Known rows, with every way that one mark hangs from another:
[J710 [J180 [J532 [J271 J357]]] J781]: |   0 |  11 |   6 |   6 |   0 |   0 | -37 |  12 |   0 | -13 |   2 |  33 |  22 |  -7 |  -6 |  16 |  -1 |   6 |  24 |  22 |  16 |   0 |
[J710 [J180 J532] J781]: |  -3 |  17 |   3 | -33 | -28 |   7 |  -7 |  10 |  -7 | -19 |   4 |  27 |  21 |  -2 |   3 |  43 |   2 |   5 |  33 |  -4 |  13 |   4 |
[J85 [J357 [J180 J710] J532 J950]]: |  16 |   4 |  11 | -17 |   0 |  -2 |  18 |   0 |  -5 |  32 |   1 | -64 | -13 |  38 |  31 | -29 |  -2 |  -1 | -59 | -25 |  -1 |  13 |
[J180 J532 J710]: |  10 |   0 | -15 | -62 |  -1 |   2 |   6 |  -5 | -19 |  12 |   3 |  15 |  -2 |  23 |  26 |   3 |   7 |  -6 |  11 |  -1 |  18 |   1 |
[J180 [J532 [J271 J357] [J710 J781]]]: |  -6 |  -9 |   4 |  17 |  55 |   4 | -13 |  -4 |   2 |   2 |  -3 |  25 |  22 |  -4 | -14 | -13 |  -7 |  -1 |  13 |  25 |   7 | -18 |
[J357 J180 [J532 J710]]: |  -1 |  -1 | -11 |  23 |  23 |   3 |  23 |  -6 |  -5 |   9 |  -5 | -20 |  -5 |  -3 |  18 | -19 |   7 |   0 | -30 | -21 |  -6 |   0 |
[J271 [J357 [J710 J180] J950]]: | -14 |  16 |  -3 |   5 | -74 | -11 | -23 |  21 |  -6 |  16 |   6 |   4 |  -6 | -37 |  62 |  20 |   1 |   1 |   1 |  11 |   6 |  -1 |
[J85 [J357 J532]]: |   9 |  -3 | -26 | -33 | -18 |  -5 |  28 |   3 |   5 | -20 |  -3 | -28 | -14 |  18 |   8 | -15 |  13 |   0 |  -1 |   1 |   4 |   0 |
[J532 J180 [J710 J781]]: |  -6 |  -6 |  -1 |   3 |  10 |  11 |  23 | -17 |   6 | -17 |  -5 |  14 |   7 |  -4 |  -3 |  32 |  -3 |  -2 |  31 | -14 | -20 |  -3 |
[J532 [J180 [J710 J781]] [J271 J357]]: |  12 | -10 |   5 |  10 |  21 |   1 | -19 | -13 |   6 |  -3 |   0 |  25 |  -1 |  19 | -12 |   5 |  -7 |  -4 |  23 |  13 | -18 |   5 |
[J271 [J357 J710 J950]]: | -10 |  -3 | -10 | -10 | -54 | -16 |  -7 |  16 |  -3 |  31 |   4 |   5 | -15 | -27 |  54 |   4 |  -4 |  -7 |  -6 |  23 |   5 | -16 |
[J710 J180 J781]: |  -6 |  19 |   1 | -30 | -32 |   9 |  -4 |  10 |   1 | -27 |   4 |  35 |   8 |  -8 |   1 |  33 |   1 |   7 |  49 |   1 |  -7 |   3 |
[J710 [J180 [J532 J271]]]: |   6 |  17 | -12 | -21 |  -1 |   3 | -14 |   4 |  -6 |  -9 |  -1 |  22 |   3 |  -9 |  -5 |  16 |  12 |   3 |  17 |  -2 |  33 |  12 |
[J532 J180 [J271 J357] [J710 J781]]: |  -2 | -12 |   1 |  43 |  39 |   4 |  -5 | -14 |  14 |  -9 |  -7 |  20 |   6 | -10 | -14 |   5 |  -6 |  -1 |  22 |  12 | -18 |  -6 |
[J271 [J357 J180 [J710 J781]]]: | -11 |  -2 |  -3 |  30 | -28 | -10 | -18 |  12 |   5 |  15 |   7 |   3 |   3 |  -2 |  14 |   2 |  -8 |   2 |  13 |  16 |  -8 | -13 |
[J532 J180 J271 [J710 J781]]: |  -2 |  -8 |   0 |  23 |  47 |  13 |  14 | -21 |  13 | -19 |  -8 |  16 |   4 |  -6 | -33 |  16 |  -4 |  -1 |  25 | -11 | -14 |   1 |
[J357 [J180 [J532 J271] [J710 J781]]]: |  13 |   1 |  13 |  -8 |  56 |   8 | -14 |  -8 |  -7 |  21 |   3 |   6 |  10 |  38 | -30 |  -6 |  -8 |   0 |  -7 | -12 |  13 |   6 |
[J950 [J357 J180 J532]]: |   6 |   1 |  17 |  -6 | -20 | -13 |  11 |   2 |  -1 |  14 |   3 | -26 | -16 |  -5 | -22 | -34 |   4 |   1 | -29 |  -1 |   1 |   5 |
[J85 [J357 [J710 J781]]]: | -10 |  -3 | -17 | -19 | -28 |  -1 |  12 |   3 |  11 | -25 |   4 | -17 |  -1 |  17 | -16 |   9 |   0 |   2 |  38 |   8 |  -1 | -10 |
[J180 [J532 [J271 J357]] [J710 J781]]: |   8 |  -7 |   6 | -15 |  38 |   2 | -27 |  -2 |  -6 |   8 |   3 |  29 |  13 |  25 |  -9 | -11 |  -7 |  -3 |  14 |  26 |   7 |  -7 |
[J710 [J180 [J532 J271]] J781]: |   1 |  15 |   5 | -14 |   7 |   9 | -19 |   6 |   0 | -21 |   1 |  29 |  19 |  -2 | -30 |  29 |   0 |   6 |  27 |  -1 |  20 |   7 |
[J180 [J532 J271] [J710 J781]]: |   9 |  -4 |   3 | -34 |  46 |  10 |  -9 |  -8 |  -6 |   0 |   2 |  25 |  10 |  29 | -33 |   2 |  -5 |  -3 |  15 |   3 |  11 |   0 |
[J710 J180]: |   0 |  20 | -16 | -38 | -40 |   3 |   1 |   8 |  -6 | -17 |   2 |  28 |  -7 | -15 |  26 |  23 |  14 |   4 |  39 |   1 |   6 |   8 |
[J271 [J357 J532 J950]]: |   2 |  -6 |  -3 | -16 | -37 | -14 |   4 |  19 |  -3 |  23 |  -2 |   2 | -13 | -19 |  53 |  -7 |  -4 |  -6 | -35 |  17 |  -3 | -10 |
[J180 [J532 J710]]: |  -5 |  -1 | -18 | -30 |  17 |   5 |  20 |  -7 | -12 |   5 |  -3 |  10 |   6 |  -5 |  22 |   2 |   7 |  -4 |  12 |  -3 |  18 |  -9 |
[J357 J180]: |   7 |   7 | -13 | -26 | -13 |  -3 |  14 |   4 |  -2 |  20 |   2 |  10 | -15 |   3 |  16 |  -4 |   4 |   0 |   9 |  -3 |   6 |   0 |

Rows:
|  -3 |  -8 |  -5 |  53 |  17 |  -1 |  -7 |   3 |   9 |  -7 |  -1 | -19 |  -1 |   3 | -44 |  -5 |  -5 |   3 | -24 | -16 |  -3 |   1 | -> [J357 J180 [J532 J271] [J710 J781]]
| -10 |  -4 |   0 | -22 |  26 |  10 |  16 |  -6 |  -6 |  -5 |  -2 |  18 |  21 |   1 |  -2 |  15 |  -4 |  -1 |  21 |  -2 |   5 | -14 | -> [J180 [J532 [J710 J781]]]
|  13 |  -6 |   3 |  -9 |  30 |  11 |  -1 | -19 |   5 | -14 |  -1 |  20 |  -5 |  23 | -31 |  19 |  -5 |  -4 |  25 | -10 | -14 |  11 | -> [J532 [J180 [J710 J781]] J271]
|  15 |  -2 |  25 |   9 |  36 |  -4 |  -4 | -12 |  -3 |  20 |   3 | -28 | -18 |  15 | -48 | -57 |   3 |   1 | -40 |  -4 |   0 |  16 | -> [J950 [J357 [J180 J710] [J532 J271]]]
|  -6 |  -4 |  -1 |  -9 |   7 |   4 |  28 |   0 |  -5 |  12 |  -7 | -11 |  -7 | -21 |  34 |  -6 |  -1 |  -6 | -36 | -14 |  -6 |  -7 | -> [J357 [J532 J710] J950]
|  -5 |  -6 |   2 |  -2 |  63 |  13 |   5 | -10 |   1 |  -8 |  -4 |  21 |  18 |   0 | -34 |   1 |  -4 |  -1 |  15 |   2 |  11 | -11 | -> [J180 [J532 J271 [J710 J781]]]
| -20 |   8 |  22 |  20 | -54 |  -4 | -13 |   8 |   2 | -37 |   6 | -16 |   7 | -25 | -37 |  10 |   2 |   8 |   7 |  -1 |  -9 |   7 | -> [J950 [J357 J532 [J710 J180 J781]]]
|  -8 |   4 |   9 |   2 | -36 | -15 |   1 |   0 |  -1 |  21 |   9 | -23 | -18 | -14 | -20 | -22 |   3 |   2 |   1 |   5 |  10 |   0 | -> [J950 [J357 J180 J710]]
|  -6 |  -4 |  -1 |   0 |  60 |  13 |  10 | -11 |   9 | -17 |  -4 |  28 |   6 |  -5 | -37 |  -7 |  -4 |   0 |  31 |   7 | -10 | -11 | -> [J532 J271 [J710 J781]]
| -11 |  -6 |  15 |  -2 |  15 |  10 |  26 |   1 |   2 |   1 |  -5 |  -5 |  10 | -15 |  10 |   7 | -12 |  -3 | -26 | -12 | -19 | -12 | -> [J357 [J532 [J710 J781]] J950]
|   5 |  -2 |   2 | -54 |  10 |   8 |   2 |  -4 | -12 |   1 |   4 |  23 |  13 |  30 |   0 |  16 |  -5 |  -4 |  23 |   0 |   4 |  -4 | -> [J180 J532 [J710 J781]]
|  -3 | -15 | -11 |  36 | -67 | -17 |  -1 |   8 |   0 |  16 |  -3 | -29 | -14 | -26 |  56 |  24 |  -2 |  -8 | -45 |  -7 |  -3 |   1 | -> [J271 [J357 [J532 J180] J710 J950]]
|  13 |  -6 | -25 | -14 |  17 |  -3 |  16 |  -1 |  11 | -22 |  -6 | -27 | -17 |  18 | -24 | -28 |  12 |   0 |  -8 |   5 |  10 |   3 | -> [J85 [J357 [J532 J271]]]
| -17 |   5 |  -7 |  41 | -56 |  -6 | -26 |  18 |   1 | -31 |   3 |   2 |  13 | -20 |  20 |  24 |   2 |   6 |   8 |   8 | -15 |  -1 | -> [J271 [J357 J532 [J710 J180 J781]]]
|   3 |  -7 | -18 |  15 |  37 |   7 |  17 | -23 |   7 |  -8 |  -9 |   9 | -12 | -13 | -11 |   7 |   8 |  -4 |  15 | -14 |  -1 |   5 | -> [J532 J180 J271 J710]
|   7 |  -4 |  12 |  17 |   8 |  -2 | -13 |   4 |  -5 |  13 |   3 |  -5 |   6 |  28 |  21 | -20 |  -7 |   1 | -20 |   4 | -25 |  -1 | -> [J271 [J357 [J180 [J710 J781]] J532]]
| -20 |  15 |  23 |  -3 | -55 |  -2 | -15 |   6 |   4 | -26 |  10 |   3 |   5 | -25 | -35 |  17 |   1 |   8 |  39 |  10 |  -4 |   4 | -> [J950 [J357 [J710 J180 J781]]]
|  13 |   0 |   7 |  11 |  18 |  -4 |   6 |   8 |   2 |  34 |  -4 | -20 | -18 |  -7 |  -5 | -18 |  -5 |  -2 | -61 | -17 |   9 |   6 | -> [J357 J180 [J532 J271] J950]
| -11 |  15 |   6 |  16 |  41 |  19 |  -7 |  -6 |   6 | -29 |  -3 |  28 |  15 | -16 | -30 |   9 |   2 |   8 |  38 |  -3 |  -9 |   4 | -> [J532 J271 [J710 J180 J781]]
|  -9 |  13 |  -2 |  25 | -37 |  -8 | -34 |  16 |   1 |  13 |   3 |   6 |  -8 | -37 |  31 |   8 |   0 |   2 |  -5 |  14 |  13 |   2 | -> [J532 [J271 [J357 [J710 J180] J950]]]
|  11 |  -1 |  14 |   5 | -11 |  -9 |  -7 |   9 | -13 |  50 |   2 | -24 | -11 |  11 |  57 | -27 |  -7 |  -4 | -61 |  -2 |  -8 |   3 | -> [J271 [J357 [J180 J710] J532 J950]]
|  -3 |  -9 |  12 |  14 |  44 |   0 |  13 | -14 |   4 |  -9 |  -5 | -13 | -12 | -22 | -50 | -50 |   7 |   0 | -16 |   9 |   0 |   0 | -> [J950 [J357 [J532 J271 J710]]]
|  13 |  -5 |  10 |  18 |  52 |   9 |  -6 |  -6 |   1 |   3 |  -1 |  -6 |   0 |  32 | -39 | -20 |  -6 |   2 | -24 | -16 | -14 |   9 | -> [J357 [J180 [J710 J781]] [J532 J271]]
|  13 |   5 |  10 | -31 |  19 |   5 |   6 |  -6 |  -5 |  15 |   6 | -33 |  15 |  61 |  -5 |  -9 |  -5 |   3 |  -1 | -11 |  11 |   5 | -> [J85 [J357 [J180 J532 [J710 J781]]]]
| -13 |  -9 |  27 |   2 |  18 |   3 |  19 |  -9 |   4 | -20 |  -1 | -10 |   7 | -14 | -42 | -24 |  -4 |   2 |   0 |   7 | -21 |  -9 | -> [J950 [J357 [J532 [J710 J781]]]]
|   5 |  14 | -10 |  -2 |  -9 |  -6 | -33 |  11 |  -6 |   2 |   1 |  25 |   6 | -13 |  19 |   2 |  11 |   3 |  15 |  22 |  28 |   6 | -> [J710 [J180 [J532 [J271 J357]]]]
|  -8 | -13 |  29 |  25 |   3 |   2 |  24 | -19 |   9 | -24 |  -4 | -22 |   5 | -13 | -39 |   1 |  -4 |  -1 |  -7 | -12 | -24 |   3 | -> [J950 [J357 [J532 J180 [J710 J781]]]]
|   9 |  12 |   5 | -35 | -19 |  -7 |  23 |   7 |   4 |  37 |   3 | -37 | -15 |  16 |  26 | -14 |  -4 |   1 | -22 |  -7 |  12 |   2 | -> [J85 [J357 J180 J950]]
|   8 | -11 |  -1 |   7 | -50 | -14 |   7 |   8 |   1 |  19 |  -5 | -11 | -15 | -18 |  56 |  17 |  -3 |  -8 | -41 |  -2 |  -6 |   2 | -> [J271 [J357 [J532 J180] J950]]
|  -3 |  -5 | -23 |  26 | -29 |  -8 |   7 |   6 |  -3 |   7 |   0 | -29 | -13 |  -4 |  13 |  -2 |   7 |   0 | -29 | -19 |   4 |   2 | -> [J357 J180 J532 J710]
|  12 |  -8 | -19 |   8 |  -6 | -10 |  -9 |  -5 |   8 |   3 |  -4 |  22 | -18 | -10 |   9 |   3 |   5 |  -5 |  17 |  18 |   3 |   2 | -> [J532 J180 [J271 J357]]
|  -2 |   0 |  -5 |  17 |  17 |  -6 |  -2 |  -1 | -12 |  37 |   0 |  -5 |  10 |  -1 |  44 | -20 |   3 |  -1 | -14 |   7 |  15 | -10 | -> [J271 [J357 [J180 [J532 J710]]]]
|  -7 | -18 | -13 |  49 | -50 | -11 |  -7 |   4 |   8 | -20 |  -2 | -10 |   2 |  -9 |  14 |  30 |  -2 |  -3 |  -6 |  -1 | -18 |  -4 | -> [J271 [J357 [J532 J180] [J710 J781]]]
|  13 |   0 |  -8 |  -9 |   6 |   1 |   8 |  -4 | -12 |  15 |   1 | -16 | -14 |  26 |  19 | -20 |   7 |  -1 | -29 | -21 |  -7 |  10 | -> [J357 [J180 J710] J532]
| -12 |  10 | -11 |  18 | -47 |   3 |  -1 |   9 |   8 | -49 |   1 | -38 |  10 |   7 |  -8 |  20 |   7 |  10 |  11 | -12 |  -6 |   8 | -> [J85 [J357 J532 [J710 J180 J781]]]
